Known rows, with every way that one mark hangs from another:
Q936{Q633{Q296{Q211}}}: [ 54.6 -16.3 -21.5  17.0 -12.9  10.2  11.7 -26.4  20.9  -5.9   6.8 -38.3
 -10.6  24.7  27.7  -8.7  -5.6  10.2   7.6 -24.2]
Q296{Q211{Q936} Q626}: [ 38.0  14.1 -23.2  42.7 -13.7   0.8  -5.1 -13.6 -10.9  -9.6  19.6 -20.5
   8.0  39.4   5.7  18.7 -18.2  -4.6  34.6 -21.2]
Q584{Q213{Q936{Q633{Q296{Q211{Q833} Q626}}}}}: [ 52.8 -41.4 -18.9  36.9 -55.1   5.3  27.6 -51.2  22.0  17.9 -36.9 -55.2
  -0.9  41.9  25.6  -6.9 -18.0  -9.2  -2.4   3.2]
Q626{Q296{Q211{Q833 Q936} Q633}}: [ 87.3 -35.9 -57.1   5.8   1.0 -26.8  -3.7 -22.1  28.9  -0.6   7.5 -19.2
  19.3  37.1 -39.1 -30.5   0.7   8.9  28.0 -10.1]
Q296{Q211{Q833} Q626 Q633}: [ 48.7 -13.8 -34.9  56.1  -0.6 -25.4 -20.8 -33.7  17.7 -35.9  12.3 -22.0
  23.2  40.7  -8.8 -14.3 -15.2  -4.1  39.5 -45.6]
Q553{Q296{Q211 Q626} Q936{Q633}}: [ 55.7   2.6 -85.1   9.2  23.3  21.8  21.9  -2.4 -41.1 -24.4  -9.4   8.7
  16.4  69.1  47.7  18.5  -4.8  -4.3 -27.3 -36.9]
Q296{Q211 Q633}: [ 49.6 -25.0 -36.0  34.9 -14.0   1.5  -7.4 -34.7  11.9 -18.5  15.8  -5.0
  22.9  20.9  -8.2 -13.7  -8.6  18.6  21.7 -20.3]
Q41{Q296{Q211 Q626} Q936{Q633}}: [ 29.0  12.4 -46.5  68.5  11.4 -37.4  -0.1 -15.0  15.4   2.7   4.3  -6.9
  51.3  26.5  87.3  16.7 -55.9  12.9   8.1   1.2]
Q211{Q296 Q833 Q936{Q633}}: [ 68.5 -30.3   9.9 -31.8  13.2 -14.4  17.3 -13.0  64.8  48.4 -26.3 -51.8
 -24.5  -3.5   1.6  15.6  22.2 -18.5  22.4  -6.0]
Q213{Q936}: [ 25.6 -22.2  -6.3  -3.8 -27.7  14.4  28.0 -22.8   5.3  21.1 -18.1  -2.1
   2.4   5.6   3.1  -8.2  10.7   5.8 -19.1   3.7]
Q936{Q633{Q296{Q211{Q833}}}}: [ 57.5 -25.8 -20.3  16.8  -5.4   3.3   5.5 -27.2  36.4  -3.0  -5.8 -37.4
 -11.6  22.3  21.8 -13.0   0.1   4.6  18.4 -23.1]
Q211{Q296{Q626} Q936{Q633}}: [ 59.5   9.3   8.5 -12.8  -1.8 -10.3  24.7  -9.9  19.5  24.0  12.5 -69.1
 -22.1  19.4  20.1  28.4  -1.8 -20.8   1.9 -31.0]
Q41{Q936}: [ -4.7   7.9 -11.9  16.9   8.8 -15.0  19.1  -0.8   0.4  11.2  -2.9  23.7
  22.9   5.9  29.9   2.0 -24.1   9.6  10.6  22.9]
Q553{Q296{Q211{Q833} Q626} Q936{Q633}}: [ 58.9  -8.7 -84.4   8.6  33.4  12.5  14.8  -3.0 -22.5 -20.2 -25.3  10.4
  15.4  66.5  39.6  13.3   2.8 -10.9 -13.5 -35.5]
Q296{Q211{Q833} Q633}: [ 54.3 -39.2 -34.5  34.0  -1.5 -11.3 -16.8 -35.5  35.8 -13.5  -4.6  -3.5
  21.9  17.4 -17.5 -20.5   0.5  11.4  39.0 -18.1]
Q211{Q296{Q626 Q633} Q833 Q936}: [ 66.9 -17.8   4.1 -11.3  13.0 -38.9   9.7 -13.1  49.3  36.5  12.0 -50.6
 -15.6  14.7 -20.9  11.0  -0.9 -25.5  27.0 -31.8]
Q211{Q296}: [ 24.7   3.4  16.3 -18.1   2.4 -10.4   4.8  15.5  10.2  25.9 -11.7 -22.8
 -12.1 -12.6  -4.9   9.3  -6.5  -7.6 -10.3   0.1]
Q41{Q296}: [  2.4  -5.0 -11.9   8.8  13.1 -25.5 -13.3   9.9  19.3  30.5   5.6   5.7
  16.9 -13.7  28.2  12.5 -23.1   6.5 -15.9  13.7]
Q213{Q584 Q936{Q633{Q296}}}: [ 74.9 -45.1 -43.3  16.8 -63.5  -1.3  45.8 -46.0   9.1  18.2 -15.9 -42.6
 -37.2  30.9   4.3   6.8  13.1  11.5 -46.4  -9.7]
Q626{Q296{Q633}}: [ 49.4 -14.0 -40.3 -10.1   3.1 -29.9   3.7  -8.6   3.6 -14.0  21.8 -19.2
  15.0  26.6 -29.4 -36.4  -3.8   6.4 -13.2 -16.8]
Q626{Q296}: [ 29.6   1.0 -28.1 -12.9   4.5 -21.4   0.0  12.3  -8.1  -7.7   1.9 -11.0
   8.4  19.2 -22.1 -25.1  -3.2   0.5 -12.9   0.7]
Q296{Q211{Q936} Q633}: [ 68.0 -31.7 -37.7  24.2 -17.2   5.6   4.7 -41.8  21.7   4.9  27.0 -11.7
  14.9  26.1 -12.1  -0.7  -3.4  18.0  34.4 -15.4]
Q553{Q296}: [ 13.3   3.2 -43.1 -16.3  17.0   1.5   8.1  16.0 -15.9  -2.2  10.2  12.2
  -1.6  27.6   7.4   6.3  -6.2  -2.1 -20.7  -1.1]
Q296{Q626 Q633}: [ 18.8   7.3 -15.9  26.0  -1.1 -23.9   0.5 -23.0  -4.6 -30.1  42.6 -28.4
  10.3  32.0  -0.3  -8.5 -16.5  -7.6   0.7 -50.3]

Rows:
[ 44.9  -9.6   5.5   1.8  17.2 -44.6  -6.0  -4.3  36.9   7.8  -3.0 -43.3
  -5.0   8.6 -16.7  -5.3  -7.7 -24.0  11.5 -38.3] -> Q211{Q296{Q626 Q633} Q833}
[ 52.9 -45.2 -20.3  26.1 -63.5  20.1  35.6 -51.7  16.1  26.3 -32.9 -47.2
  -0.9  32.3  27.2  -6.0 -16.1   3.8 -13.6  16.1] -> Q584{Q213{Q936{Q633{Q296{Q211}}}}}
[ 62.9  -4.6 -38.4  46.4 -15.9  -9.2   0.1 -39.3   3.3 -17.1  44.9 -29.7
  16.5  48.5  -3.2   4.4 -19.5   2.5  34.6 -43.6] -> Q296{Q211{Q936} Q626 Q633}
[ 33.7   0.8 -45.8  67.2  21.3 -47.1  -7.5 -15.2  34.1   6.8 -11.9  -5.2
  50.6  24.2  79.9  11.9 -47.6   6.8  22.2   2.5] -> Q41{Q296{Q211{Q833} Q626} Q936{Q633}}
[ 16.8   7.0 -40.2  67.5  22.4 -52.9 -15.2   2.9  22.0  19.6  -7.6  19.2
  51.6  16.4  58.1  13.2 -57.7   6.9  25.6  17.9] -> Q41{Q296{Q211{Q833} Q626} Q936}
[ 54.3   9.2 -64.9  18.3   5.3   6.1   9.4  -7.0 -17.1 -18.1  22.9 -19.0
   3.8  63.2  26.0  20.0 -14.8  -5.6   4.8 -27.6] -> Q553{Q296{Q211{Q936{Q633}} Q626}}
[ 47.8  -3.1  15.3 -14.5  15.1 -31.3   4.7   7.3  38.4  43.2  -8.2 -42.3
 -22.2   7.7 -13.7  21.9  -0.4 -30.9  26.5 -14.2] -> Q211{Q296{Q626} Q833 Q936}
[ 38.3  10.6 -18.3  38.7 -13.1  -6.7  -2.5  -2.2  -8.1  -5.9  29.6 -25.2
 -10.4  37.2   7.0  -4.3 -35.5   0.2  16.6 -30.3] -> Q633{Q296{Q211 Q626}}
[ 52.5   5.1 -19.6  30.4 -15.5  -3.6   7.4  -8.0  -0.1  13.1  39.8 -29.9
 -16.7  41.5   4.5   6.5 -30.9  -0.4  26.4 -26.1] -> Q633{Q296{Q211{Q936} Q626}}
[ 85.2 -33.9 -54.1  43.8 -69.1  -3.2  37.0 -49.9  -2.2   1.1 -11.8 -49.5
 -29.0  47.8   9.4   9.6   1.3  10.5 -34.4 -23.4] -> Q213{Q584 Q936{Q633{Q296{Q211 Q626}}}}
[ 52.7 -18.4  -8.4 -15.2  -7.3   8.5  30.9 -25.9  30.4  29.8  25.7 -40.8
 -25.8  20.0  17.6   8.8   6.5   1.0  11.4 -14.5] -> Q211{Q936{Q633{Q296}}}
[ 66.7 -19.3 -36.4  46.0  -3.6 -20.8  -9.0 -40.7  27.1 -12.6  24.7 -27.8
  15.3  45.4 -12.2  -2.0 -10.0  -5.1  52.0 -41.5] -> Q296{Q211{Q833 Q936} Q626 Q633}
[ 87.5 -47.4 -53.7  32.4 -69.6   4.0  39.6 -50.9   8.0  12.5 -20.5 -40.3
 -30.3  36.6   3.9   6.9   9.7  18.2 -34.9  -8.6] -> Q213{Q584 Q936{Q633{Q296{Q211}}}}
[ 54.3  -9.5 -20.8  31.3  -4.4  -6.3   3.0 -25.6  24.0 -16.4   5.6 -49.5
 -10.7  36.6  26.7  -9.5 -10.0  -4.8  19.1 -41.6] -> Q936{Q633{Q296{Q211{Q833} Q626}}}
[ 39.1 -42.3  -9.0   9.9 -57.4  14.0  42.8 -47.7  17.2  31.9 -28.0 -49.1
  -7.7  26.2  26.9  -5.6 -11.7  -2.4 -24.3  15.3] -> Q584{Q213{Q936{Q633{Q296}}}}
[ 55.6  -5.7 -25.9  42.3  -2.6  -6.1  -7.5 -29.4  23.1 -14.9  -3.9 -36.9
   5.8  41.5  14.3  10.7  -1.5 -12.0  48.7 -31.2] -> Q296{Q211{Q833 Q936{Q633}} Q626}
[ 59.9 -27.5 -17.7  12.0  -6.3  -1.5   4.1 -10.8  34.3  34.6   9.6 -13.1
 -18.4  20.8  -9.9  -2.6 -10.5   5.1  39.7  -1.6] -> Q633{Q296{Q211{Q833 Q936}}}
[ 37.1  -6.3 -25.8  -8.1  12.8  13.6  33.1  -9.6 -12.5   6.1  -1.7 -10.5
  -8.0  32.9  37.2   4.6   2.9  -4.9 -24.7 -35.5] -> Q553{Q936{Q633{Q296{Q626}}}}
[ 37.4 -29.0  -9.0  21.1 -56.9   7.1  40.3 -46.3   7.6  20.2 -19.7 -59.4
  -7.1  38.1  31.8  -3.1 -20.3 -10.3 -24.3   0.3] -> Q584{Q213{Q936{Q633{Q296{Q626}}}}}
[ 44.2   1.4 -36.4  56.4 -12.9 -13.5 -11.9 -32.2  -7.1 -40.3  32.7 -23.9
  24.4  43.5   0.2  -8.1 -24.4   3.7  22.0 -48.7] -> Q296{Q211 Q626 Q633}
[ 55.3 -20.6 -40.7  45.6  10.1 -42.5 -20.4 -22.2  41.5  20.0  25.5 -17.0
  29.5  22.8  18.3  10.5 -30.3   2.4  25.3 -19.8] -> Q41{Q296{Q211{Q833 Q936} Q626 Q633}}
[ 51.4  -0.4 -21.8  31.5 -12.1   1.3   8.6 -25.2   8.8 -20.0  18.5 -50.6
  -9.8  39.1  32.7  -5.5 -15.8   0.3   8.0 -42.6] -> Q936{Q633{Q296{Q211 Q626}}}
[ 60.8 -40.9 -42.3  18.7 -60.4   1.2  38.3 -48.4   3.5   5.1 -30.7 -33.3
 -22.9  24.3   4.6  11.6  23.7   9.7 -45.7  -3.9] -> Q213{Q584 Q936{Q633}}
[ 64.4  -8.7  10.1 -13.4  13.9 -25.6  13.7 -11.4  49.9  30.7 -12.5 -66.7
 -23.9  14.4   8.4  20.2   9.3 -30.7  23.2 -29.0] -> Q211{Q296{Q626} Q833 Q936{Q633}}
[ 78.6 -24.5 -49.0   3.2   1.6 -14.9  -2.3 -13.2  25.5  -2.4 -15.2 -25.8
  11.5  34.2 -17.8 -21.0   8.3   2.8  25.7  -1.4] -> Q626{Q296{Q211{Q833 Q936{Q633}}}}
[ 60.5 -32.3 -26.1  20.3  -3.2   7.6  -2.5 -31.5  42.0   7.2 -21.3 -19.0
   4.1  18.9   6.0   5.5  14.6   3.0  48.5  -3.2] -> Q296{Q211{Q833 Q936{Q633}}}
